In the rows, 128 means zero.
Known rows, with every step that occurs
bapam, peza: 146; 132; 126; 121; 127; 121; 99; 140; 149; 136; 127; 133; 121; 112; 116; 126; 123; 134; 152; 129; 116; 126; 138; 139; 134; 153; 142; 135; 132; 116; 137; 138; 127; 133; 135; 139; 128; 136; 136; 136; 127; 119; 137; 133; 132; 128; 151; 131
tebusal, pinur, kitil, kazi, vonuli, gapud: 132; 195; 85; 137; 140; 132; 148; 131; 132; 118; 131; 139; 133; 103; 149; 121; 114; 147; 94; 114; 93; 160; 103; 121; 124; 145; 126; 166; 106; 125; 143; 109; 110; 178; 149; 139; 134; 138; 137; 132; 103; 146; 176; 153; 165; 119; 114; 82
kitil, kazi, divik: 118; 121; 103; 135; 152; 118; 141; 133; 115; 157; 153; 136; 115; 127; 143; 132; 117; 129; 123; 140; 116; 152; 116; 124; 143; 144; 113; 139; 105; 119; 105; 135; 111; 135; 144; 116; 132; 128; 133; 123; 100; 151; 128; 116; 146; 125; 131; 105
kitil, kazi: 124; 131; 109; 134; 138; 123; 120; 135; 133; 135; 146; 116; 131; 126; 129; 139; 109; 121; 129; 150; 126; 146; 113; 125; 131; 141; 103; 146; 115; 128; 128; 129; 126; 134; 137; 111; 145; 134; 128; 117; 110; 133; 131; 132; 140; 126; 133; 107
pagi, gorid: 125; 113; 143; 113; 139; 129; 127; 126; 127; 116; 124; 117; 121; 131; 115; 121; 123; 129; 131; 103; 124; 119; 123; 131; 111; 126; 110; 135; 122; 137; 132; 131; 129; 133; 139; 133; 143; 117; 117; 123; 141; 121; 116; 126; 127; 142; 110; 154
divik, peza, bapam: 131; 126; 128; 140; 139; 119; 105; 118; 137; 128; 114; 144; 141; 149; 120; 138; 116; 132; 107; 147; 116; 123; 113; 117; 116; 133; 118; 133; 135; 130; 127; 145; 146; 104; 135; 120; 146; 121; 142; 116; 102; 116; 117; 123; 168; 126; 132; 131
tebusal, gorid, pagi, gapud: 117; 140; 128; 147; 103; 146; 146; 133; 128; 133; 118; 94; 136; 112; 140; 148; 122; 116; 99; 116; 148; 124; 121; 138; 132; 92; 119; 123; 127; 111; 100; 102; 91; 135; 140; 149; 120; 109; 135; 133; 136; 142; 129; 129; 132; 105; 109; 108
pinur, tebusal, gorid, pagi, gapud, fabapas: 108; 145; 104; 144; 123; 145; 131; 132; 125; 144; 156; 112; 137; 112; 148; 154; 110; 111; 66; 89; 147; 119; 79; 139; 148; 110; 108; 146; 142; 112; 108; 112; 82; 154; 160; 145; 141; 96; 113; 147; 132; 133; 141; 136; 100; 112; 94; 99
pagi, gorid, tebusal: 104; 117; 153; 121; 134; 122; 120; 124; 126; 123; 125; 88; 110; 123; 106; 120; 114; 133; 126; 114; 114; 103; 116; 120; 119; 133; 103; 130; 128; 120; 130; 139; 116; 123; 138; 124; 120; 116; 115; 120; 144; 96; 116; 134; 120; 136; 120; 147
zuvetep, gorid, pagi, gapud, vonuli, kazi, divik: 105; 135; 104; 101; 149; 147; 156; 117; 101; 133; 109; 121; 133; 156; 141; 119; 126; 132; 76; 108; 127; 103; 97; 91; 142; 131; 167; 101; 112; 107; 79; 116; 99; 160; 194; 154; 116; 85; 110; 124; 108; 126; 128; 100; 129; 110; 136; 92
kazi, divik: 118; 115; 123; 130; 137; 130; 153; 129; 111; 148; 132; 150; 113; 131; 141; 117; 134; 136; 120; 116; 115; 134; 127; 129; 142; 132; 140; 122; 117; 123; 109; 136; 111; 125; 138; 138; 107; 121; 131; 139; 116; 149; 126; 113; 132; 127; 121; 129
zuvetep, gorid: 129; 125; 125; 120; 132; 141; 101; 124; 125; 116; 120; 132; 133; 145; 128; 116; 134; 134; 116; 129; 131; 106; 124; 120; 136; 142; 112; 117; 128; 146; 129; 138; 120; 125; 128; 108; 119; 127; 114; 115; 115; 123; 107; 109; 126; 138; 140; 120
pagi, gapud, vonuli, kazi, divik: 104; 134; 98; 118; 142; 120; 160; 130; 101; 145; 122; 139; 141; 140; 159; 123; 117; 129; 106; 103; 117; 130; 90; 105; 139; 123; 181; 121; 118; 91; 106; 115; 107; 169; 191; 168; 147; 90; 111; 141; 117; 141; 145; 119; 140; 113; 131; 121
kazi, divik, peza: 118; 117; 122; 126; 144; 128; 153; 135; 125; 151; 120; 166; 128; 136; 146; 130; 137; 128; 115; 125; 108; 133; 131; 126; 113; 151; 128; 144; 118; 127; 116; 142; 117; 111; 148; 123; 114; 124; 139; 126; 116; 147; 124; 113; 148; 128; 122; 137
fabapas, gapud, pagi, gorid, tebusal, pinur, kitil: 107; 157; 175; 117; 129; 118; 141; 129; 137; 115; 141; 107; 113; 134; 98; 107; 102; 140; 119; 63; 71; 82; 147; 90; 103; 139; 113; 155; 118; 116; 142; 106; 112; 110; 140; 150; 102; 136; 117; 158; 125; 68; 146; 179; 108; 139; 99; 138
tebusal, gorid, pagi, gapud, fabapas: 114; 148; 114; 134; 118; 144; 157; 137; 116; 113; 128; 108; 146; 122; 146; 147; 116; 111; 96; 105; 154; 136; 93; 134; 132; 89; 107; 128; 138; 123; 100; 114; 85; 152; 149; 151; 141; 99; 123; 148; 132; 144; 131; 131; 92; 116; 109; 103
gorid, pagi, gapud, vonuli: 117; 150; 103; 117; 107; 143; 138; 124; 143; 129; 118; 84; 139; 128; 129; 144; 124; 127; 114; 118; 147; 116; 101; 114; 138; 98; 153; 130; 134; 118; 104; 110; 114; 153; 164; 153; 136; 98; 109; 133; 113; 111; 140; 125; 114; 97; 131; 94
kitil, kazi, divik, peza: 116; 124; 102; 136; 153; 123; 145; 139; 128; 156; 144; 155; 127; 136; 141; 146; 119; 122; 117; 146; 115; 154; 115; 129; 110; 168; 106; 158; 106; 126; 114; 142; 116; 112; 159; 102; 136; 129; 141; 115; 97; 150; 121; 115; 155; 126; 129; 115
pagi, gorid, tebusal, pinur, kitil: 109; 142; 144; 124; 141; 106; 109; 128; 134; 95; 145; 95; 118; 102; 123; 109; 113; 137; 121; 91; 78; 91; 133; 112; 116; 134; 121; 150; 119; 127; 144; 133; 118; 133; 140; 145; 114; 125; 103; 135; 144; 105; 143; 146; 118; 143; 120; 132
gapud, pagi, gorid, tebusal, pinur, kitil, kazi: 103; 166; 143; 136; 145; 94; 128; 137; 134; 121; 178; 90; 116; 124; 113; 114; 89; 131; 117; 93; 82; 101; 133; 98; 110; 128; 95; 176; 109; 116; 144; 132; 100; 128; 151; 139; 131; 121; 102; 143; 116; 78; 140; 156; 121; 139; 122; 104
gorid, pagi, gapud, vonuli, kazi, divik, peza: 100; 141; 102; 112; 151; 133; 181; 127; 116; 149; 109; 139; 138; 144; 139; 146; 124; 118; 81; 106; 121; 126; 101; 98; 112; 148; 176; 127; 115; 96; 88; 118; 109; 142; 202; 156; 127; 83; 128; 129; 115; 128; 142; 118; 151; 103; 120; 112
divik, kazi, vonuli, gapud, pagi: 117; 178; 147; 121; 128; 144; 203; 134; 119; 155; 113; 172; 128; 142; 132; 110; 123; 163; 79; 97; 135; 149; 139; 114; 107; 142; 134; 145; 123; 101; 137; 103; 106; 158; 126; 153; 124; 115; 157; 139; 122; 108; 111; 150; 135; 122; 90; 108
gapud, vonuli, kazi: 112; 128; 113; 97; 152; 123; 137; 118; 115; 126; 125; 135; 145; 138; 115; 128; 121; 116; 114; 114; 128; 118; 101; 102; 118; 126; 156; 120; 126; 104; 127; 121; 128; 156; 166; 151; 148; 111; 117; 137; 125; 115; 137; 132; 150; 120; 134; 135
tebusal, pinur, kitil, kazi, divik, peza, bapam: 126; 144; 95; 154; 170; 95; 115; 131; 132; 130; 153; 153; 133; 135; 150; 127; 100; 145; 98; 129; 71; 130; 113; 110; 123; 145; 118; 164; 101; 126; 120; 150; 126; 119; 159; 128; 140; 136; 133; 120; 81; 150; 145; 122; 183; 128; 125; 97
kitil, kazi, divik, peza, bapam: 121; 116; 104; 148; 156; 109; 116; 126; 125; 159; 136; 149; 124; 156; 137; 140; 103; 132; 100; 155; 98; 149; 94; 118; 129; 151; 102; 146; 115; 119; 112; 151; 133; 107; 157; 107; 154; 126; 146; 109; 77; 144; 112; 107; 186; 123; 129; 114
fabapas, gapud, pagi, gorid, tebusal, pinur: 98; 138; 183; 116; 110; 133; 125; 126; 135; 138; 124; 97; 119; 155; 90; 112; 93; 144; 114; 88; 67; 101; 139; 86; 91; 150; 105; 147; 126; 123; 151; 102; 101; 107; 140; 150; 118; 131; 134; 145; 135; 65; 135; 167; 107; 137; 101; 146
tebusal, pinur, kitil: 132; 156; 121; 133; 134; 113; 122; 132; 132; 102; 146; 140; 129; 103; 143; 116; 126; 136; 129; 102; 94; 114; 143; 126; 124; 126; 140; 144; 118; 132; 141; 127; 123; 140; 132; 147; 118; 140; 116; 141; 129; 135; 157; 142; 124; 133; 126; 109
tebusal, pinur, kitil, kazi: 132; 159; 98; 146; 145; 101; 105; 142; 140; 107; 166; 128; 135; 107; 142; 127; 109; 129; 127; 124; 96; 132; 129; 122; 127; 135; 115; 160; 104; 129; 139; 130; 122; 148; 139; 130; 138; 144; 117; 130; 113; 139; 161; 140; 139; 132; 129; 89
tebusal, pinur, kitil, kazi, vonuli: 135; 170; 98; 141; 160; 113; 129; 141; 140; 108; 145; 141; 133; 97; 149; 129; 113; 133; 115; 113; 97; 151; 102; 119; 123; 130; 125; 151; 107; 115; 127; 128; 119; 157; 143; 135; 134; 131; 131; 123; 97; 144; 173; 139; 154; 127; 122; 89
pagi, gapud: 131; 151; 116; 154; 112; 128; 127; 136; 131; 132; 125; 112; 143; 127; 154; 135; 123; 134; 131; 126; 133; 130; 118; 126; 139; 129; 139; 133; 131; 120; 124; 118; 123; 148; 143; 139; 139; 113; 115; 129; 128; 133; 136; 138; 118; 130; 128; 114

Rows
118; 122; 123; 97; 127; 144; 118; 118; 142; 132; 110; 121; 141; 138; 97; 138; 122; 124; 123; 108; 126; 113; 102; 112; 113; 133; 131; 133; 132; 129; 127; 105; 127; 130; 148; 132; 141; 140; 125; 140; 101; 110; 147; 148; 125; 112; 129; 143 : fabapas, gapud, vonuli
105; 112; 127; 87; 164; 138; 158; 114; 105; 149; 109; 154; 129; 151; 110; 126; 118; 123; 94; 99; 106; 121; 99; 95; 121; 147; 161; 113; 113; 102; 107; 101; 118; 141; 176; 150; 130; 122; 136; 146; 104; 124; 150; 143; 148; 112; 120; 150 : fabapas, gapud, vonuli, kazi, divik
125; 132; 171; 107; 124; 139; 155; 126; 130; 132; 122; 128; 113; 162; 89; 123; 115; 133; 125; 88; 111; 107; 141; 109; 98; 131; 105; 141; 122; 131; 133; 101; 124; 107; 142; 137; 132; 129; 125; 144; 123; 83; 123; 159; 110; 138; 95; 158 : fabapas, gapud, pagi, gorid
128; 133; 141; 124; 154; 126; 146; 138; 133; 127; 110; 176; 130; 116; 135; 127; 128; 151; 106; 119; 144; 152; 113; 129; 111; 144; 133; 130; 120; 98; 110; 122; 125; 154; 121; 140; 126; 112; 157; 107; 126; 133; 120; 133; 139; 132; 104; 119 : divik, kazi, vonuli
122; 138; 163; 118; 125; 123; 159; 131; 124; 132; 140; 129; 114; 155; 113; 116; 116; 131; 130; 93; 123; 111; 140; 115; 104; 106; 106; 140; 125; 126; 135; 124; 122; 118; 145; 142; 139; 114; 114; 137; 134; 91; 111; 131; 114; 135; 107; 145 : gapud, pagi, gorid
106; 155; 110; 147; 140; 102; 107; 137; 139; 120; 162; 95; 126; 100; 132; 128; 102; 133; 114; 128; 85; 116; 124; 112; 136; 151; 110; 158; 111; 117; 137; 132; 113; 135; 134; 126; 119; 138; 118; 133; 109; 120; 162; 151; 135; 126; 142; 87 : gorid, tebusal, pinur, kitil, kazi
121; 159; 102; 145; 123; 124; 134; 143; 117; 114; 136; 124; 154; 140; 161; 131; 112; 126; 124; 109; 140; 138; 87; 123; 142; 132; 132; 140; 143; 134; 123; 129; 119; 159; 149; 140; 161; 104; 105; 141; 128; 137; 141; 138; 74; 139; 122; 108 : pagi, gapud, fabapas
119; 151; 99; 129; 110; 127; 118; 130; 139; 138; 124; 102; 153; 133; 148; 137; 116; 131; 127; 111; 140; 121; 91; 118; 130; 106; 153; 142; 139; 115; 122; 119; 117; 159; 163; 148; 159; 104; 98; 139; 110; 125; 142; 130; 119; 113; 145; 117 : pagi, gapud, vonuli
105; 145; 124; 136; 150; 96; 101; 136; 139; 107; 164; 85; 122; 104; 123; 122; 98; 129; 124; 106; 79; 109; 115; 114; 120; 147; 94; 165; 106; 122; 138; 135; 111; 142; 152; 131; 131; 130; 107; 126; 127; 110; 148; 149; 134; 143; 126; 106 : pagi, gorid, tebusal, pinur, kitil, kazi
100; 144; 169; 129; 114; 117; 126; 131; 125; 134; 141; 96; 118; 142; 110; 103; 92; 141; 117; 89; 73; 105; 134; 96; 101; 119; 110; 154; 130; 122; 152; 125; 93; 120; 145; 156; 126; 116; 118; 147; 140; 75; 123; 148; 111; 141; 113; 133 : gapud, pagi, gorid, tebusal, pinur
126; 168; 94; 127; 131; 152; 157; 127; 127; 147; 117; 132; 128; 125; 133; 130; 116; 139; 96; 143; 122; 174; 86; 121; 132; 146; 110; 147; 117; 123; 137; 110; 115; 167; 145; 116; 144; 130; 152; 121; 100; 135; 145; 143; 170; 112; 116; 100 : kitil, kazi, vonuli, gapud
119; 157; 104; 110; 126; 144; 156; 122; 103; 124; 123; 137; 144; 142; 139; 118; 117; 138; 99; 113; 128; 141; 100; 122; 137; 138; 116; 145; 140; 150; 144; 122; 117; 159; 144; 130; 148; 128; 125; 148; 132; 136; 136; 137; 97; 132; 116; 119 : vonuli, gapud, fabapas
111; 157; 121; 129; 165; 108; 115; 138; 140; 103; 142; 99; 115; 97; 126; 118; 101; 133; 113; 99; 84; 131; 82; 111; 115; 137; 101; 154; 105; 109; 128; 133; 110; 158; 151; 134; 129; 121; 121; 113; 116; 110; 162; 147; 144; 132; 116; 108 : pagi, gorid, tebusal, pinur, kitil, kazi, vonuli
126; 164; 110; 119; 124; 160; 171; 118; 119; 138; 93; 144; 127; 124; 133; 122; 132; 145; 96; 118; 122; 157; 100; 123; 127; 134; 135; 127; 129; 126; 137; 110; 115; 163; 136; 132; 124; 120; 151; 131; 118; 133; 145; 140; 154; 111; 110; 123 : kazi, vonuli, gapud
102; 137; 99; 121; 129; 146; 127; 115; 122; 156; 145; 102; 137; 116; 132; 159; 113; 106; 55; 88; 140; 104; 78; 117; 131; 111; 152; 134; 129; 68; 108; 93; 80; 165; 188; 169; 140; 85; 116; 145; 128; 116; 150; 133; 156; 90; 109; 112 : pinur, tebusal, gorid, pagi, gapud, vonuli, kazi
101; 173; 155; 114; 116; 151; 184; 120; 113; 152; 104; 109; 105; 142; 110; 105; 114; 151; 86; 94; 107; 124; 109; 100; 113; 121; 108; 141; 133; 113; 145; 114; 97; 137; 145; 139; 111; 103; 133; 145; 123; 71; 119; 151; 133; 118; 95; 135 : kazi, vonuli, gapud, pagi, gorid, tebusal
132; 210; 103; 133; 138; 136; 198; 132; 121; 142; 145; 147; 115; 122; 135; 122; 120; 136; 99; 113; 128; 145; 117; 111; 127; 116; 117; 163; 114; 115; 133; 108; 117; 152; 142; 124; 124; 125; 130; 148; 86; 106; 149; 157; 147; 108; 110; 85 : pinur, kitil, kazi, vonuli, gapud, pagi
117; 125; 129; 85; 151; 135; 139; 113; 124; 126; 106; 135; 148; 144; 97; 135; 118; 117; 102; 115; 121; 113; 98; 95; 106; 147; 153; 117; 122; 108; 123; 97; 134; 143; 167; 140; 142; 129; 131; 138; 110; 108; 153; 160; 143; 115; 123; 142 : fabapas, gapud, vonuli, kazi
124; 153; 106; 121; 133; 149; 131; 129; 120; 102; 122; 114; 150; 148; 146; 127; 119; 130; 101; 114; 149; 115; 97; 117; 151; 140; 116; 118; 139; 152; 103; 128; 108; 147; 153; 126; 132; 98; 103; 119; 114; 127; 122; 112; 67; 130; 126; 81 : zuvetep, gorid, pagi, gapud, fabapas
119; 156; 126; 121; 144; 148; 171; 130; 124; 139; 100; 161; 134; 123; 138; 119; 129; 166; 85; 116; 135; 156; 121; 130; 112; 157; 133; 138; 121; 111; 130; 104; 115; 178; 130; 144; 124; 120; 160; 120; 129; 137; 123; 141; 142; 123; 97; 113 : divik, kazi, vonuli, gapud
114; 115; 127; 127; 123; 148; 121; 117; 135; 155; 149; 116; 108; 107; 110; 150; 129; 116; 76; 105; 132; 109; 118; 144; 137; 110; 107; 138; 129; 105; 117; 109; 87; 123; 135; 136; 109; 120; 134; 138; 131; 124; 129; 117; 150; 99; 102; 120 : pinur, tebusal, gorid, pagi
117; 114; 121; 144; 126; 134; 100; 127; 129; 158; 154; 134; 123; 110; 132; 143; 126; 117; 91; 100; 129; 110; 108; 147; 130; 114; 107; 148; 133; 101; 133; 117; 89; 133; 135; 133; 129; 123; 122; 141; 131; 140; 128; 126; 154; 120; 104; 136 : pinur, tebusal, gorid
101; 134; 182; 111; 119; 134; 148; 128; 127; 142; 121; 99; 107; 154; 85; 123; 103; 136; 122; 95; 103; 95; 132; 96; 103; 143; 94; 140; 128; 115; 129; 108; 116; 99; 133; 128; 108; 126; 130; 144; 122; 60; 120; 171; 106; 131; 102; 151 : fabapas, gapud, pagi, gorid, tebusal
125; 189; 107; 135; 120; 149; 186; 130; 120; 165; 130; 135; 124; 145; 129; 126; 109; 138; 92; 124; 122; 165; 103; 104; 121; 128; 107; 159; 123; 119; 140; 110; 105; 151; 140; 122; 140; 118; 148; 136; 91; 107; 136; 146; 159; 111; 107; 93 : kitil, kazi, vonuli, gapud, pagi
128; 186; 129; 123; 111; 157; 196; 122; 114; 156; 111; 151; 124; 143; 129; 113; 126; 146; 88; 102; 123; 148; 118; 107; 118; 112; 138; 139; 132; 118; 137; 106; 107; 145; 134; 139; 118; 119; 148; 151; 106; 107; 133; 145; 138; 108; 106; 117 : kazi, vonuli, gapud, pagi
92; 167; 173; 111; 131; 137; 196; 132; 118; 156; 108; 133; 108; 135; 111; 103; 110; 171; 75; 85; 121; 125; 122; 105; 99; 141; 112; 154; 123; 97; 139; 107; 99; 156; 137; 150; 117; 100; 146; 135; 133; 75; 102; 156; 125; 129; 82; 131 : divik, kazi, vonuli, gapud, pagi, gorid, tebusal
106; 123; 135; 121; 127; 137; 92; 121; 130; 124; 119; 104; 128; 134; 121; 114; 128; 134; 108; 134; 120; 90; 117; 107; 144; 155; 110; 117; 134; 130; 132; 141; 109; 115; 121; 103; 100; 120; 111; 115; 113; 100; 107; 118; 117; 131; 148; 119 : zuvetep, gorid, tebusal
106; 137; 95; 132; 103; 148; 113; 121; 141; 164; 146; 90; 132; 105; 137; 160; 120; 116; 73; 86; 146; 97; 82; 133; 135; 84; 134; 152; 140; 92; 110; 103; 74; 152; 171; 158; 135; 95; 108; 147; 116; 120; 146; 124; 143; 85; 112; 109 : pinur, tebusal, gorid, pagi, gapud, vonuli
108; 149; 110; 139; 142; 111; 78; 133; 140; 104; 158; 102; 137; 113; 134; 116; 106; 135; 111; 126; 92; 95; 114; 105; 143; 166; 97; 147; 113; 134; 140; 136; 102; 134; 132; 110; 112; 137; 104; 119; 96; 113; 138; 129; 130; 135; 150; 76 : zuvetep, gorid, tebusal, pinur, kitil, kazi
114; 165; 161; 104; 142; 142; 199; 136; 121; 149; 107; 157; 117; 152; 115; 103; 117; 166; 84; 80; 128; 141; 131; 119; 91; 134; 113; 152; 118; 108; 138; 104; 106; 163; 140; 159; 133; 106; 146; 131; 132; 95; 99; 145; 134; 138; 77; 134 : divik, kazi, vonuli, gapud, pagi, gorid
110; 139; 107; 124; 104; 148; 139; 126; 135; 135; 120; 89; 143; 116; 132; 154; 124; 115; 100; 104; 158; 113; 98; 125; 120; 71; 132; 130; 133; 109; 103; 101; 82; 153; 159; 163; 135; 106; 116; 147; 121; 129; 138; 123; 134; 89; 127; 111 : tebusal, gorid, pagi, gapud, vonuli
101; 140; 108; 107; 151; 135; 179; 123; 104; 151; 120; 123; 129; 139; 144; 132; 117; 125; 89; 110; 121; 125; 101; 101; 144; 117; 182; 110; 111; 88; 82; 110; 104; 160; 192; 169; 124; 83; 125; 139; 117; 128; 144; 119; 134; 95; 123; 104 : gorid, pagi, gapud, vonuli, kazi, divik
112; 152; 106; 113; 135; 134; 157; 122; 121; 129; 117; 101; 142; 134; 127; 139; 115; 121; 96; 119; 140; 118; 97; 101; 130; 117; 173; 117; 125; 94; 99; 101; 122; 166; 179; 163; 142; 88; 120; 131; 128; 110; 149; 139; 134; 100; 129; 101 : gorid, pagi, gapud, vonuli, kazi
98; 142; 171; 120; 123; 122; 147; 131; 119; 139; 138; 93; 103; 145; 102; 113; 106; 129; 122; 99; 113; 96; 136; 102; 109; 112; 108; 141; 132; 114; 136; 129; 107; 106; 136; 137; 119; 109; 115; 141; 130; 63; 106; 143; 109; 135; 116; 143 : gapud, pagi, gorid, tebusal
